What can hang from each mark
vason: vovim
sorofur: mapip
vovim: beza sorofur
zipo: vovim
mivom: mapip
mapip: mivom rudasis rusiked sorofur vason
rudasis: mapip
vamo: mapip
niraziv: rusiked sorofur
nokopi: vovim
tema: mapip

Known rows, with every way that one mark hangs from another
mapip[rudasis rusiked vason[vovim]]: [-4.80  0.75 -1.04 -2.62 -1.36 -1.41  4.10 -0.41  0.36 -3.69  0.46 -3.55
  4.02 -1.26  1.01  1.49 -5.52 -1.34 -1.30  2.32 -2.45 -0.21  1.59 -5.72]
zipo[vovim[beza]]: [ 1.48  1.81 -4.78  1.84 -0.11 -1.95  0.80 -6.40 -0.58  0.31  3.79 -3.61
 -1.73 -2.07 -1.60 -1.87  0.50 -0.10 -2.15 -2.32  3.94  0.04 -3.40 -2.37]
sorofur[mapip[mivom rudasis vason[vovim]]]: [-2.69  1.66  1.76 -4.72 -3.76  0.37  1.03 -3.18 -0.97 -1.85  1.98 -2.67
  1.83  1.09 -0.94  0.84 -0.28 -0.80 -1.50  2.86  0.08  0.67 -0.64 -5.88]
mivom[mapip[rudasis rusiked vason]]: [-4.00  4.61  0.24 -3.55 -0.68 -3.09  3.79  1.64 -0.49 -4.24 -0.27 -4.16
 -1.84  0.47 -0.02  0.71 -1.51 -3.51 -1.38  3.20 -0.91  0.06 -0.28 -5.49]
nokopi[vovim[beza sorofur[mapip[rudasis]]]]: [ 2.34  0.38 -2.79  0.29 -1.09 -4.15  0.46 -6.23 -1.07  2.55  5.32 -3.17
  0.88  1.27 -2.52  1.88  2.09  0.53 -0.94  0.35  3.95  1.88 -4.37 -4.86]
vovim[beza sorofur[mapip[mivom rusiked vason]]]: [ 0.52  2.34 -0.75 -1.88 -3.42 -5.11  1.87 -6.70  1.18  3.60  3.28 -2.14
  1.04  0.38 -1.32  2.92 -0.41 -1.42  0.44  1.22  2.03  0.06 -4.10 -4.60]
zipo[vovim[beza sorofur[mapip[mivom vason]]]]: [ 2.77  2.48 -2.69  0.18 -2.18 -3.31  0.70 -8.01 -0.05  1.80  4.34 -2.98
 -1.55 -0.85 -1.27  1.36  0.70  0.65 -0.92 -1.21  3.91  0.41 -4.18 -4.49]
vovim[sorofur]: [-0.41  0.81 -2.58 -2.18 -0.61 -3.23  1.92 -3.21 -0.20  1.81 -0.54  0.48
 -0.08  0.03 -1.44  3.73  2.53  0.97  0.47 -1.08  4.12  3.12 -3.82 -1.57]
vamo[mapip[mivom rusiked sorofur]]: [-4.46  0.35 -1.12 -3.61 -0.30 -1.30  4.78 -2.78 -1.52 -1.87 -0.01 -4.08
  6.52  4.52  1.31 -4.30 -2.12 -4.76 -0.77  1.01 -1.99 -1.85 -2.55  0.84]
zipo[vovim[beza sorofur[mapip]]]: [ 2.38  1.86 -3.18  1.06 -1.17 -3.64 -0.14 -7.18 -0.06  1.27  3.97 -2.70
 -1.99 -1.29 -2.66  0.58  1.17  1.08 -0.73 -1.92  4.67  1.23 -4.50 -3.68]
vason[vovim[sorofur[mapip]]]: [-1.33  0.36 -2.00 -1.78 -1.50 -2.42 -0.28 -4.34 -0.31  0.75  2.64 -0.75
  3.23 -1.02 -1.58  1.28  2.18  2.86 -0.55 -0.73  3.61  2.39 -3.04 -3.30]
tema[mapip[rudasis sorofur vason[vovim[beza]]]]: [-4.84  3.33 -0.50 -1.99 -2.13 -1.09  1.23  1.60 -1.06 -3.02  0.50 -5.77
 -1.94 -0.05  1.36  0.54  0.51 -3.66 -1.07  2.25  0.43 -0.99 -0.50 -6.55]
zipo[vovim[sorofur]]: [ 1.63  1.27 -3.52  0.04  0.12 -2.20  1.23 -5.26 -0.82  0.12  1.46 -1.29
 -1.76 -0.70 -1.18  1.07  1.23  2.09 -0.81 -2.51  4.34  2.05 -3.95 -2.21]
niraziv[rusiked sorofur[mapip[mivom rudasis vason]]]: [-0.82  1.22  3.61 -3.88 -3.09 -1.61  0.71  0.36  0.99 -2.78 -0.41 -3.06
  4.81  4.13 -2.42  4.39  3.43 -3.29  0.07  2.47  3.37  3.12  0.69 -1.44]
vovim[beza sorofur[mapip[mivom]]]: [ 0.18  2.16 -1.40 -1.48 -3.05 -4.67  0.90 -6.89  0.43  3.97  3.28 -1.81
  1.04  0.90 -2.52  2.01  1.79 -0.88  0.20  0.63  3.85  1.05 -5.25 -3.98]
tema[mapip[rusiked]]: [-3.25  3.51  0.77 -2.03  0.03  0.29  2.00  1.81 -0.97 -3.08 -1.24 -4.05
 -1.56  1.01  0.04 -2.29  0.82 -2.13 -0.42  2.19  0.35 -1.14 -2.40 -3.24]
rudasis[mapip[mivom rusiked sorofur]]: [-4.96 -2.03  2.18 -3.72  0.33  0.06  4.38 -3.41 -2.06 -1.18  0.85 -6.49
  2.33  3.69  2.24 -4.16 -1.45 -3.98 -1.05  2.65 -0.62 -2.69 -2.95 -1.03]
niraziv[rusiked]: [-0.58  0.99 -0.27 -1.72 -0.04 -1.27  1.17 -0.55  0.73 -1.63 -0.75 -1.62
 -0.72  0.66 -2.25  1.12  3.51 -2.32 -0.89  2.50  4.28  2.37 -3.52  0.03]
vason[vovim[beza sorofur[mapip[rudasis rusiked]]]]: [-2.71  0.86 -2.49 -0.43 -1.90 -4.13  0.65 -5.07  0.48  0.93  4.04 -2.99
  5.05 -1.08 -1.91  0.36 -0.68  0.89 -0.55  0.51  2.59  1.00 -3.15 -5.15]
rudasis[mapip[mivom]]: [-2.48 -0.78  1.28 -4.12 -0.29  1.69  4.32 -4.02 -2.25 -0.35  1.78 -5.35
  2.48  1.44  1.28 -1.40  2.41 -1.97 -2.00  2.76  1.40 -1.25 -2.93 -2.50]
vason[vovim[sorofur]]: [-1.71  0.42 -3.49 -1.29 -0.90 -2.54  1.03 -4.25 -0.42  1.11  2.23 -0.69
  4.06 -1.39 -0.56  1.45  1.84  2.59 -0.87 -1.17  3.60  2.25 -3.11 -2.85]
mivom[mapip[rusiked vason[vovim]]]: [-1.94  4.43 -0.73 -2.70 -0.82 -3.22  2.52 -0.64 -0.24 -2.40  1.93 -3.43
 -0.88 -1.02  0.79 -0.13  0.20 -1.51 -1.82  1.64  0.07 -0.51 -1.12 -4.32]
mapip[mivom sorofur]: [-4.27  0.30 -1.19 -3.11 -1.40 -0.98  1.89 -4.32 -2.08  0.72 -0.05 -2.42
  0.23  4.82  1.23 -3.86 -0.24 -3.42 -1.26 -0.36  1.30 -0.42 -3.69  0.86]

Rows
[-4.97  1.11  2.97 -4.22 -1.98 -0.05  1.88 -1.99 -1.10 -3.12 -0.15 -3.27
  2.20  4.08 -2.34 -3.07 -2.94 -2.26 -0.57  3.48 -1.07  0.07 -2.12 -3.63] | sorofur[mapip[mivom rudasis rusiked]]
[ 0.70  1.17  2.83 -3.34 -3.04 -1.66 -0.21 -1.32  1.08 -1.45  1.04 -2.65
  5.36  3.01 -1.78  3.73  4.63 -1.99 -0.19  1.37  3.97  2.73  0.08 -0.62] | niraziv[rusiked sorofur[mapip[mivom vason[vovim]]]]
[-7.06  0.34 -0.52 -4.02 -0.43 -1.21  5.72 -1.04 -1.64 -3.87 -0.85 -5.15
  7.79  5.36  0.89 -3.98 -4.15 -5.64 -0.77  2.51 -3.08 -1.50 -1.65 -1.22] | vamo[mapip[mivom rudasis rusiked sorofur]]
[-2.19  1.85  2.16 -5.12 -3.54  0.39  1.36 -2.65 -0.96 -1.77  0.69 -2.22
 -0.28  1.63 -1.42  1.37  0.04 -1.73 -1.06  2.95 -0.01  0.87 -0.79 -4.98] | sorofur[mapip[mivom rudasis vason]]
[-2.15 -0.80  1.76 -4.35 -1.22  0.17  5.57 -4.63 -0.85 -0.21  2.84 -5.75
  4.88  0.33  3.55  0.68 -0.81 -1.27 -1.46  3.50 -0.91 -2.46 -1.69 -4.65] | rudasis[mapip[mivom rusiked vason[vovim[sorofur]]]]
[-5.39  3.63  0.33 -3.33 -0.64 -4.22  2.89  1.63 -0.83 -4.30 -0.70 -4.63
 -3.29  1.87  0.43 -0.54 -2.37 -4.97 -0.88  2.28 -0.99 -0.17 -0.52 -4.23] | mivom[mapip[rudasis rusiked sorofur vason]]
[-2.26  1.16  2.35 -3.81 -1.72 -0.09  0.91 -3.68 -0.88 -1.15  0.80 -2.18
  1.04  3.24 -1.91 -3.40 -0.97 -1.35 -0.50  1.97 -0.04 -0.29 -2.94 -1.61] | sorofur[mapip[mivom rusiked]]
[-0.75  1.87 -1.00 -1.41 -2.90 -5.63  1.60 -4.47  1.33  1.80  2.31 -2.41
  0.35 -0.63 -2.57  4.11 -1.15 -1.61  0.75  1.48  2.00  1.15 -2.88 -5.77] | vovim[beza sorofur[mapip[rudasis rusiked vason]]]
[-2.38 -0.32 -1.06 -2.14 -0.75 -3.12  2.02 -1.84  0.20 -0.76 -0.74 -2.04
 -2.90  0.43  1.64 -0.02 -3.57 -3.59 -0.02 -1.02 -1.14 -0.67 -0.05  0.17] | mapip[rusiked sorofur vason]
[-2.23 -1.29  1.34 -4.54 -1.27  0.38  3.81 -4.04 -1.97  0.03  1.74 -5.48
 -0.11  1.36  3.10  0.24  1.59 -3.56 -1.56  2.13  0.52 -1.81 -1.59 -2.40] | rudasis[mapip[mivom sorofur vason]]
[-2.79 -0.23 -2.60 -0.67 -1.44 -4.16  1.45 -3.92  0.66  0.22  2.44 -3.66
  0.56 -1.08  2.05 -0.96 -4.22 -2.97 -0.78 -1.10 -0.84 -1.84 -0.41 -1.67] | mapip[rusiked sorofur vason[vovim[beza]]]
[ 4.10  0.98 -2.54 -0.45 -2.05 -3.78  0.90 -7.92 -0.81  4.04  6.12 -2.84
  0.73  1.18 -0.98  2.48  2.69  0.52 -1.23  0.26  3.58  0.95 -4.46 -4.66] | nokopi[vovim[beza sorofur[mapip[mivom vason]]]]
[-2.86  1.06  1.09 -2.67 -2.53 -1.76  0.60 -2.08  0.39 -2.55  2.12 -3.38
  1.15 -0.91 -2.11  0.53 -2.73 -1.24 -0.63  2.43 -0.74  0.32  0.05 -5.60] | sorofur[mapip[rudasis rusiked vason[vovim[beza]]]]
[-5.57  2.89  1.52 -2.98 -1.14 -0.83  2.48  3.51 -0.94 -4.57 -2.12 -5.35
 -3.08  1.78  1.43 -0.35 -2.09 -4.64 -0.04  2.97 -1.66 -1.35 -0.16 -5.09] | tema[mapip[rudasis rusiked sorofur vason]]
[-1.72  3.89 -1.16 -2.98 -1.04 -3.82  1.03 -0.42 -1.05 -1.45  0.62 -2.86
 -5.76  0.15  0.41  0.66  2.75 -3.47 -1.34  0.09  1.89  0.59 -1.49 -2.35] | mivom[mapip[sorofur vason]]
[-5.46  0.79 -0.54 -4.64 -1.66 -1.36  6.23 -1.17 -1.18 -3.43 -0.55 -4.91
  6.52  3.80  2.07 -1.10 -4.16 -5.76 -0.93  2.69 -3.86 -1.82 -0.13 -2.32] | vamo[mapip[mivom rudasis rusiked sorofur vason]]
[-4.67  3.94 -1.68 -2.32 -1.78 -4.46  1.52 -0.31 -0.93 -2.74  1.99 -5.01
 -2.13  0.02  0.32  0.36  0.28 -3.98 -1.98  1.58  1.09  0.12 -0.78 -5.72] | mivom[mapip[rudasis sorofur vason[vovim[beza]]]]
[-7.90  0.29  0.36 -3.92 -2.72 -1.76  4.70 -2.36 -0.84 -2.83  0.30 -5.23
  5.07  4.21  3.70 -2.29 -7.94 -4.44 -1.34  2.81 -4.03 -2.31  0.05 -4.54] | mapip[mivom rudasis rusiked sorofur vason[vovim]]
[-0.64  2.10 -1.79 -3.89 -3.30  0.44  3.31 -5.53 -0.72  1.20  2.86 -1.92
  3.60 -0.31  2.97  1.27  0.44 -0.21 -2.64  1.06  0.26 -0.76 -1.04 -3.77] | mapip[mivom vason[vovim]]
[ 0.01  2.55 -2.66 -3.00 -4.01 -1.94  3.52 -7.23  0.02  3.25  4.09 -2.24
  4.32 -0.65  2.70  2.91  0.26 -0.35 -2.00  1.10  1.21 -0.78 -2.23 -5.07] | mapip[mivom vason[vovim[beza sorofur]]]
[-5.48  4.33  1.95 -3.97 -2.36  1.15  4.29  1.39 -1.07 -4.07 -0.04 -6.03
  2.70  2.11  2.79 -1.02 -2.42 -2.89 -1.46  5.06 -2.50 -2.60 -0.73 -7.71] | tema[mapip[mivom rudasis rusiked vason[vovim]]]
[-8.01  3.11  2.35 -3.43 -1.04  0.17  3.33  2.23 -1.97 -4.44 -2.09 -6.33
  0.35  5.75  1.50 -4.58 -2.91 -5.23 -0.52  4.04 -1.82 -2.30 -2.52 -4.37] | tema[mapip[mivom rudasis rusiked sorofur]]
[-1.14  1.60  0.74 -4.49 -3.04 -2.43  1.97 -3.33 -0.22  0.64  0.05 -0.47
  0.23  1.69 -1.40  4.71  0.98  0.02  0.42  1.65  2.13  2.58 -2.73 -4.83] | vovim[sorofur[mapip[mivom rudasis vason]]]
[-1.94  0.96  3.53 -3.42 -2.36 -1.55  0.36  0.45  0.54 -3.09 -0.73 -3.31
  5.65  5.12 -3.30  2.30  3.52 -3.22  0.11  2.43  3.96  3.26 -0.38 -0.64] | niraziv[rusiked sorofur[mapip[mivom rudasis]]]
[ 0.44  0.51  2.43 -2.29 -1.51 -2.19 -1.19  0.28  1.05 -2.09 -0.38 -2.10
  3.24  2.84 -4.02  3.07  5.49 -2.09  0.48  0.47  5.37  3.93 -0.47  1.16] | niraziv[rusiked sorofur[mapip]]
[-1.67  4.42 -0.80 -2.92 -0.91 -4.12  2.65 -0.89  0.00 -1.74  1.78 -3.03
 -0.71 -0.80  0.84  1.14  0.33 -1.18 -1.32  1.50  0.49 -0.11 -1.59 -4.65] | mivom[mapip[rusiked vason[vovim[sorofur]]]]
